Known rows, with every way that one mark hangs from another:
vobedo[fotafat]: [ -8.4,  11.0,   0.4,  -1.1,   1.3,   7.0,  -3.6,   1.2,   3.1,  10.7,
   0.3,  -1.7,   0.4,   3.7, -10.4,  -1.9,  11.0,  -5.8,  -9.8,   2.8,
   3.3,   4.1,   7.3,  -4.2]
foter[zusu[vusa[pakun[dedun[dakogod[gifaf[fotafat[vobedo]]]]]]]]: [  6.2,  15.9,  13.1,   9.9,  11.7,   5.0, -31.1, -37.5,   4.5,  16.1,
  45.7,   3.6, -18.9,  33.5, -43.1, -46.1, -15.1,  -9.7, -13.3, -16.2,
 -18.0, -26.6, -25.4, -45.5]
pakun[dedun[dakogod[gifaf[fotafat[vobedo]]]]]: [  4.6,  -2.3,   6.1,  -2.0,   9.9,  19.3, -15.5, -16.0,  12.2,  12.1,
  10.4,   7.5,  -8.8,  20.9, -36.6, -38.1,  10.8,   2.4, -25.3, -12.1,
  -5.9, -18.6,   0.0, -22.4]
vusa[pakun[dedun[dakogod]] zusu]: [ -5.5,  -0.2,   3.2,  15.9,  -5.5, -12.1, -36.5,  -5.1,  -5.5,   2.7,
  45.0,  13.8,   7.1,  16.3,  -1.2,  -6.4, -14.7, -10.6,  -1.1,  -4.9,
 -10.6,  -3.7, -24.5, -13.3]
segal[vafov vobedo[fotafat vuzu]]: [-19.8,  13.9,   3.0, -24.3,   5.5,   8.5, -33.1, -14.4,  28.2,  -5.3,
 -14.9,  -7.9,   0.7, -17.7,  -9.7,  -2.0,   1.2,  -3.7,  -4.1,   7.5,
  -1.2,  20.1, -12.3,  -1.7]
fotafat[vobedo[segal]]: [  0.8,  -1.1,  -8.6,   5.7,   9.6,   3.9,  -1.2,   7.1,   4.1,   1.4,
   1.1,  13.5, -14.8,   5.6, -11.2, -16.0,   0.3,   4.9,  -9.5,  -3.4,
 -19.5,  14.2,   4.0, -12.2]
foter[zusu[vusa[pakun]]]: [  2.4,  18.7,   7.5,  12.5,   1.6, -13.2, -16.5, -19.5,  -9.0,   4.2,
  35.4,  -4.1,  -9.9,  13.3,  -7.0,  -7.6, -24.2, -12.3,  13.4,  -5.3,
 -12.3,  -6.3, -26.4, -22.2]
vafov[segal]: [  8.4,  -3.9,  -4.3,   3.9,   1.5,   8.8,  -2.1,   4.4,   1.5,  -1.6,
  -7.5,  11.4,   2.1,  11.5, -10.1,  -5.8,   3.5,  -6.0,  -9.9,   1.2,
 -13.0,  13.3,   3.1,  -3.7]
dedun[pakun]: [ -3.5,  -6.2,   7.0, -12.3, -11.1,  -4.6,  -7.8, -13.9,  14.9,  -0.2,
   5.0,  -3.1,   5.3,  -5.9,   4.2,  -5.9,  -3.0,   8.0,  -3.7,  -3.2,
  -5.6, -12.2,  -4.2,  -2.5]
pakun[dedun[dakogod[gifaf]]]: [ -1.6, -11.8,   7.7,  -1.8,   0.2,  14.9,  -8.7, -11.7,   5.2,  12.9,
  13.9,   6.3,   5.9,  13.8, -16.4, -13.9,   5.2,   1.4, -21.2, -11.5,
   0.0, -16.0, -10.4,  -0.4]
vusa[pakun[dedun[dakogod[gifaf]]] zusu[foter]]: [-24.7,  -6.3,  14.0,  13.4,   0.2,  -6.8, -30.1, -19.3,   8.6,  -2.0,
  51.4,  14.9,  11.9,  14.4, -30.6, -30.0, -13.4,  -6.7, -10.5,  -9.9,
 -11.9,  -1.3, -33.8,  -6.2]
gifaf[dakogod]: [ 21.9,  -1.1,  -2.9,  -2.2,   1.6,   0.0,  -0.4,   4.2,  -4.6,  -6.5,
  12.6,   2.1,  14.0,  -7.5,   7.0,  -2.7,   8.1,  -3.1, -24.9, -14.6,
  -8.8,   1.3, -13.2,   8.3]
dakogod[dedun[pakun] gifaf]: [-14.3, -16.2,  10.6,   2.7, -13.1,  -8.7,  -8.6, -36.0,  28.3,  -0.4,
  32.2,  14.2,  21.8,  -1.8, -10.4, -27.4, -23.5,   1.0, -18.5, -16.8,
  -6.5,  -1.9,  10.6, -10.9]
vusa[pakun[dedun[dakogod[gifaf]]]]: [  3.2,  -5.2,   3.5,  -0.8,   2.1,   6.7, -20.0, -14.3,   6.2,   6.1,
  30.8,  12.2,   1.6,  11.7,  -2.5, -18.8,  -4.5,   2.2, -15.7, -13.5,
  -8.0, -23.2, -19.0,  -2.1]
vusa[pakun zusu[foter]]: [-23.4,   7.4,   6.5,  15.2,  -0.1, -23.3, -20.2,  -8.8,   3.1, -15.6,
  37.9,   8.2,   7.3,   0.6, -14.0, -16.1, -18.1,  -8.4,  11.3,   0.9,
 -12.1,  13.7, -23.0,  -5.8]
fotafat[vobedo[segal[vafov]]]: [  3.3,   9.1, -10.6,  -6.3,  15.8,   7.5, -15.3,   6.6,  11.2,   6.2,
   6.3,  11.0,  -4.1,  -6.3, -15.5, -15.9,   2.5,   1.5,  -2.0,   0.2,
 -14.9,  26.1,  -0.4,  -4.9]
vusa[pakun[dedun[dakogod[gifaf[fotafat[vobedo]]]]] zusu[foter]]: [-17.8,   4.2,  11.9,  13.7,   9.2,  -3.1, -35.1, -26.6,  16.2,  -3.3,
  48.6,  14.3,  -3.3,  21.3, -50.8, -55.7,  -8.0,  -6.9, -15.9, -10.1,
 -17.8,  -5.3, -21.7, -29.1]
pakun[dedun[dakogod[gifaf[fotafat[vobedo[segal vuzu]]]]]]: [  7.0, -11.2,   4.5,  -6.9,  19.6,  11.0, -30.8, -26.0,  28.7,  14.7,
  -0.1,   8.7,  -7.1,  21.5, -39.0, -33.0,   5.8,  -1.5, -38.9, -18.9,
 -26.3,  -7.0,  -1.9, -18.0]
zusu[foter]: [-18.3,  -4.6,   7.3,  -1.0,   3.4,  -2.4,  -2.6,   1.1,   0.2,  -6.3,
   1.3,  -8.4,   1.3,  -2.0, -11.9,  -2.0,   3.6,   1.6,   3.7,   2.9,
  -3.5,   6.2, -16.4,   6.0]
dakogod[dedun gifaf]: [-10.2, -10.9,   4.2,  13.5,  -2.2,  -3.0,  -0.1, -24.2,  13.6,  -1.2,
  28.0,  16.5,  13.6,   4.8, -15.0, -21.2, -20.0,  -7.4, -14.1, -14.6,
   0.1,  10.8,  14.0,  -8.3]
gifaf[dakogod fotafat]: [ 29.9,   4.9,  -4.1,  -5.3,   5.4,  -2.9,  -8.4,  -2.8,   1.6,  -4.8,
   9.4,  -0.6,  17.6,   0.6,  -9.3, -14.1,  16.3, -11.6, -25.2, -15.4,
 -12.7,  -4.0,  -3.8,  -2.8]
zusu[foter vusa[pakun[dedun[dakogod[gifaf[fotafat]]]]]]: [ -6.2,   1.4,  14.1,  -1.0,   8.8,   7.5, -35.6, -28.9,   8.0,   8.8,
  33.1,  -8.4,  -5.5,  32.3, -42.0, -35.9,   2.5, -10.4, -10.1, -11.6,
 -19.0, -28.6, -38.5, -15.8]
dedun[dakogod[gifaf[fotafat]] pakun]: [  6.5, -10.7,  11.5, -15.3,  -6.2,   9.9, -21.4, -30.1,  29.4,   8.5,
   9.8,   9.8,   6.7,   4.4, -31.4, -39.9,   7.2,   2.4, -25.0,  -9.9,
 -12.2, -32.2,  -1.4, -20.2]
dedun[dakogod]: [  1.8,  -9.1,   2.2,   0.6,  -2.8,  10.1, -15.2,   7.0,  -3.9,   5.0,
   1.8,   6.8,  -6.4,   3.1,  -5.5,  -2.0,   1.8,   1.7,  -7.6,   3.3,
  -5.8,  -9.6, -13.5,  -7.1]

Rows:
[  5.1,  -5.7,  10.3, -14.1,  -1.3,  14.4, -19.7, -27.6,  31.4,   5.7,
   8.3,  14.4, -11.7,   4.2, -36.9, -54.5,   2.9,  11.7, -28.6, -10.3,
 -14.7, -29.8,   0.3, -31.1]  dedun[dakogod[gifaf[fotafat[vobedo]]] pakun]
[  4.9,  -9.8,  16.8, -21.9,   3.1,   6.8, -32.1, -42.8,  45.2,   3.3,
  -3.8,   7.1, -13.1,   1.8, -32.5, -49.9,  -8.2,  12.0, -35.9, -11.8,
 -18.1, -27.7,  -3.5, -23.6]  dedun[dakogod[gifaf[fotafat[vobedo[vuzu]]]] pakun]
[ -4.0, -17.5,   8.5,  -4.0,   7.3, -12.5, -29.9, -51.9,  52.5,   0.2,
  18.1,  15.8,   4.6,   7.2, -33.0, -48.5, -23.4,  -2.9, -36.4, -25.6,
 -31.6,   7.8,  19.0, -28.8]  dakogod[dedun[pakun] gifaf[fotafat[vobedo[segal vuzu]]]]
[ -2.9,  10.6,  -3.1, -17.7,  16.9,   0.2, -34.1,  -8.1,  26.5,  17.1,
  -4.8,  -2.9,  15.0,  -6.2, -17.8,   1.3,   8.5, -12.9, -15.6,   0.1,
 -13.3,  28.5,   0.0,  10.6]  vobedo[fotafat segal[vafov] vuzu]
[-15.0,   4.4,  -5.1,   1.3,  -4.8,  19.8,  -7.5,   2.8,   6.3,  -8.3,
 -16.0,  12.9, -10.5,   7.2, -19.1, -13.3,  12.8,  -7.0, -14.6,   7.5,
 -15.8,  21.1,   0.5, -20.4]  vafov[segal[vobedo[fotafat]]]
[ 10.4,  11.8,  14.6,   9.0,   7.0,   0.0, -34.3, -39.9,   3.8,  17.8,
  45.9,  -0.1,  -0.3,  32.6, -37.3, -31.5,  -9.5, -18.4,  -8.1, -16.7,
 -15.7, -26.3, -26.9, -34.3]  foter[zusu[vusa[pakun[dedun[dakogod[gifaf[fotafat]]]]]]]
[-22.8,  -3.7,  11.2,  15.5,  -2.6, -15.1, -40.7,  -3.1,  -4.3,  -3.2,
  45.3,   5.1,   7.4,  13.5, -15.3,  -8.5, -12.5,  -9.4,   2.1,  -0.9,
 -15.1,   2.6, -41.5,  -7.0]  vusa[pakun[dedun[dakogod]] zusu[foter]]
[ 19.2, -12.9,  -3.7,   6.0,   0.7, -11.9, -28.8, -16.3,  19.6,  -3.8,
  37.3,  16.8,  16.3,   3.0, -14.7, -35.7,  -4.5,  -8.8, -39.0, -27.5,
 -40.2,  11.8,   3.0, -27.4]  gifaf[dakogod[dedun[pakun]] fotafat[vobedo[segal]]]
[ 19.4, -16.6,   2.5,  -4.1,   5.9, -19.3, -41.6, -31.9,  33.9,  -7.0,
  24.8,   9.8,  15.8,  -0.3, -10.5, -29.8, -14.5,  -7.9, -46.2, -30.0,
 -44.2,  13.7,  -1.5, -20.1]  gifaf[dakogod[dedun[pakun]] fotafat[vobedo[segal vuzu]]]
[ -3.4, -11.3,  11.1,   0.2,  -8.1, -11.2, -18.0, -45.1,  34.4,   1.3,
  30.4,  10.1,  23.8,   5.6, -25.4, -39.1, -14.5,  -8.3, -19.1, -17.6,
  -8.8,  -7.3,  18.9, -22.9]  dakogod[dedun[pakun] gifaf[fotafat]]
[ 21.0, -10.8,   4.0,  -0.1,  -9.0, -18.2, -28.3, -23.8,  17.7,  -6.6,
  36.7,   4.0,  33.6,  -3.2,  -3.7, -19.8,  -5.6, -13.4, -29.9, -23.6,
 -20.9,  -1.6,  -0.5, -15.3]  gifaf[dakogod[dedun[pakun]] fotafat]
[ -3.1, -16.5,  12.1, -13.5, -10.8,  11.6, -12.4, -22.2,  22.7,   6.8,
  12.5,  14.0,   3.8,  -1.6, -16.3, -29.1,  -3.6,  11.5, -24.1,  -9.8,
  -9.1, -25.6, -11.1,  -8.5]  dedun[dakogod[gifaf] pakun]
[  2.7,   4.3,  -5.0, -14.7,  21.1,  -0.1, -27.0,  -7.1,  25.6,   2.8,
  -6.7,   3.2,  -4.3,  -8.5, -11.7, -11.3,  -7.8,   1.8, -10.0,  -2.2,
 -18.7,  27.6,  -4.6,   2.0]  fotafat[vobedo[segal[vafov] vuzu]]
[ 21.2,  -2.7,  -3.8,  14.0,   7.5,  -6.6, -17.5,  -8.7,   3.8,  -9.1,
  29.8,  10.2,   8.9,   4.4, -12.8, -29.5,  -6.4, -11.4, -30.5, -20.6,
 -17.4,  13.2,   5.2, -23.7]  gifaf[dakogod[dedun] fotafat[vobedo]]
[ -0.2,  -4.7,  -1.8,  -3.1,  14.9,  -2.4, -13.3,  -8.3,  17.8,  -1.7,
 -11.2,   5.5, -17.5,   1.9,  -6.0, -10.0, -10.2,   5.7, -17.8,  -5.8,
 -22.9,  15.9,   0.1,  -4.8]  fotafat[vobedo[segal vuzu]]
[-14.7,  -3.4,  15.2,   1.9,   4.8,  10.4, -28.1, -22.5,   1.1,   6.2,
  35.1,  -4.9,  -8.4,  25.5, -26.2, -25.0,  -7.6,  -1.4, -10.2,  -9.7,
 -16.0, -22.0, -48.2,  -5.3]  zusu[foter vusa[pakun[dedun[dakogod[gifaf]]]]]
[  0.5,  16.1,   9.4,  12.4,   2.2, -13.4, -22.3, -22.4, -11.6,  10.8,
  42.0, -12.5,  -2.0,  20.3,  -2.6,   2.3, -20.4, -12.5,  11.5,  -9.9,
  -8.6,  -9.0, -30.3, -17.2]  foter[zusu[vusa[pakun[dedun]]]]
[ 21.5,  -7.3,  -2.3,  11.2,   2.0, -12.8, -18.6, -11.4,   2.5,  -6.4,
  30.6,   6.4,  27.7,   3.8,  -8.2, -14.7,  -2.8, -20.8, -26.3, -21.3,
 -14.1,  10.5,   2.3, -12.7]  gifaf[dakogod[dedun] fotafat]
[ 29.0,   8.0,  -5.0,  -1.8,  11.5,   3.3,  -6.3,  -1.2,   1.8,  -7.3,
   8.2,   4.0,  -0.2,   0.5, -13.6, -27.9,  12.6,  -2.7, -28.1, -15.8,
 -15.4,  -2.2,  -1.7, -14.4]  gifaf[dakogod fotafat[vobedo]]
[-11.1,   4.8,   2.4, -24.2,   4.5,   1.2, -28.1, -15.9,  24.8, -17.2,
 -17.1,  -7.3,   0.2, -20.9,  -0.2,  -0.3,  -8.4,   2.8,   4.5,   4.4,
  -5.6,  16.3, -20.0,   2.2]  segal[vafov vobedo[vuzu]]
[  9.7,   0.7,  -2.8,  -4.9,  19.5,  -4.2, -23.4, -15.2,  23.4,   0.7,
 -14.7,   1.8, -13.5,   9.1, -21.8, -21.2,  -0.8,  -2.2, -17.6,  -7.3,
 -25.5,  10.3,   8.9, -16.2]  gifaf[fotafat[vobedo[segal vuzu]]]
[ 23.3,  -6.6,  -0.1, -14.7,  12.5, -17.8, -55.8, -30.7,  41.7,  -3.4,
  29.8,   7.0,  28.2, -10.9, -14.0, -31.9, -13.7, -11.6, -39.1, -26.9,
 -38.9,  25.1,  -5.9, -12.3]  gifaf[dakogod[dedun[pakun]] fotafat[vobedo[segal[vafov] vuzu]]]
[-22.6,   3.8,   5.8, -12.3,  -1.0,   4.8, -18.2, -15.6,  18.6, -10.1,
 -20.6,  -6.1, -12.6,  -6.5,  -4.7,  -0.8,  -0.7,   0.6, -12.9,   4.9,
  -5.6,   8.5,  -8.2,  -9.1]  segal[vobedo[fotafat vuzu]]
[  4.3,   0.2,  -3.4, -17.3,  15.6,  -5.9, -30.5,  -9.3,  25.5,   6.3,
  -6.4,  -1.0,  13.3, -10.2,  -6.9,   3.1,  -2.7,  -7.0,  -5.8,  -3.3,
 -15.9,  25.0,  -7.0,  14.3]  vobedo[segal[vafov] vuzu]
[-13.2,  -2.6,  12.2,   3.1,   2.1,   4.6, -37.4,  -4.8, -12.3,   4.8,
  29.9, -14.1, -13.7,  24.6, -11.2,  -4.3,  -4.6,  -3.7,   3.2,  -1.2,
 -17.9, -18.0, -55.3,  -5.0]  zusu[foter vusa[pakun[dedun[dakogod]]]]
[ -0.7,   8.7,   5.2,  14.4,   6.5,  -2.5, -32.2, -26.7,  14.9,   3.0,
  46.4,  23.9,  -4.5,  24.4, -37.5, -52.8, -11.4,  -7.9, -19.5, -14.9,
 -14.0, -10.9,  -6.3, -35.0]  vusa[pakun[dedun[dakogod[gifaf[fotafat[vobedo]]]]] zusu]
[ -3.4,  15.9,  -9.1,  -7.8,  12.1,   7.7, -21.1,   6.7,  12.4,  20.0,
   7.8,   4.6,  14.2,  -3.1, -19.9,  -4.6,  17.4, -14.1,  -7.1,   2.6,
  -9.6,  26.1,   4.3,   2.1]  vobedo[fotafat segal[vafov]]
[  8.9, -10.2,   2.2,  -7.7,  19.3,  11.1, -26.0, -24.0,  33.2,   7.8,
  -7.3,  18.3, -14.9,  13.7, -44.1, -43.9,   0.0,   0.1, -38.7, -13.7,
 -28.5,  -3.2,   1.7, -22.7]  dedun[dakogod[gifaf[fotafat[vobedo[segal vuzu]]]]]
[  9.3,  -0.5,   0.4, -21.6,   9.9,  16.9, -36.3, -21.9,  40.8,  15.5,
  17.0,  21.2,   4.7,  -1.9, -47.8, -56.8,   8.8,   4.1, -26.9, -11.7,
 -26.8,  -6.7,  -2.2, -23.8]  dedun[dakogod[gifaf[fotafat[vobedo[segal[vafov]]]]] pakun]
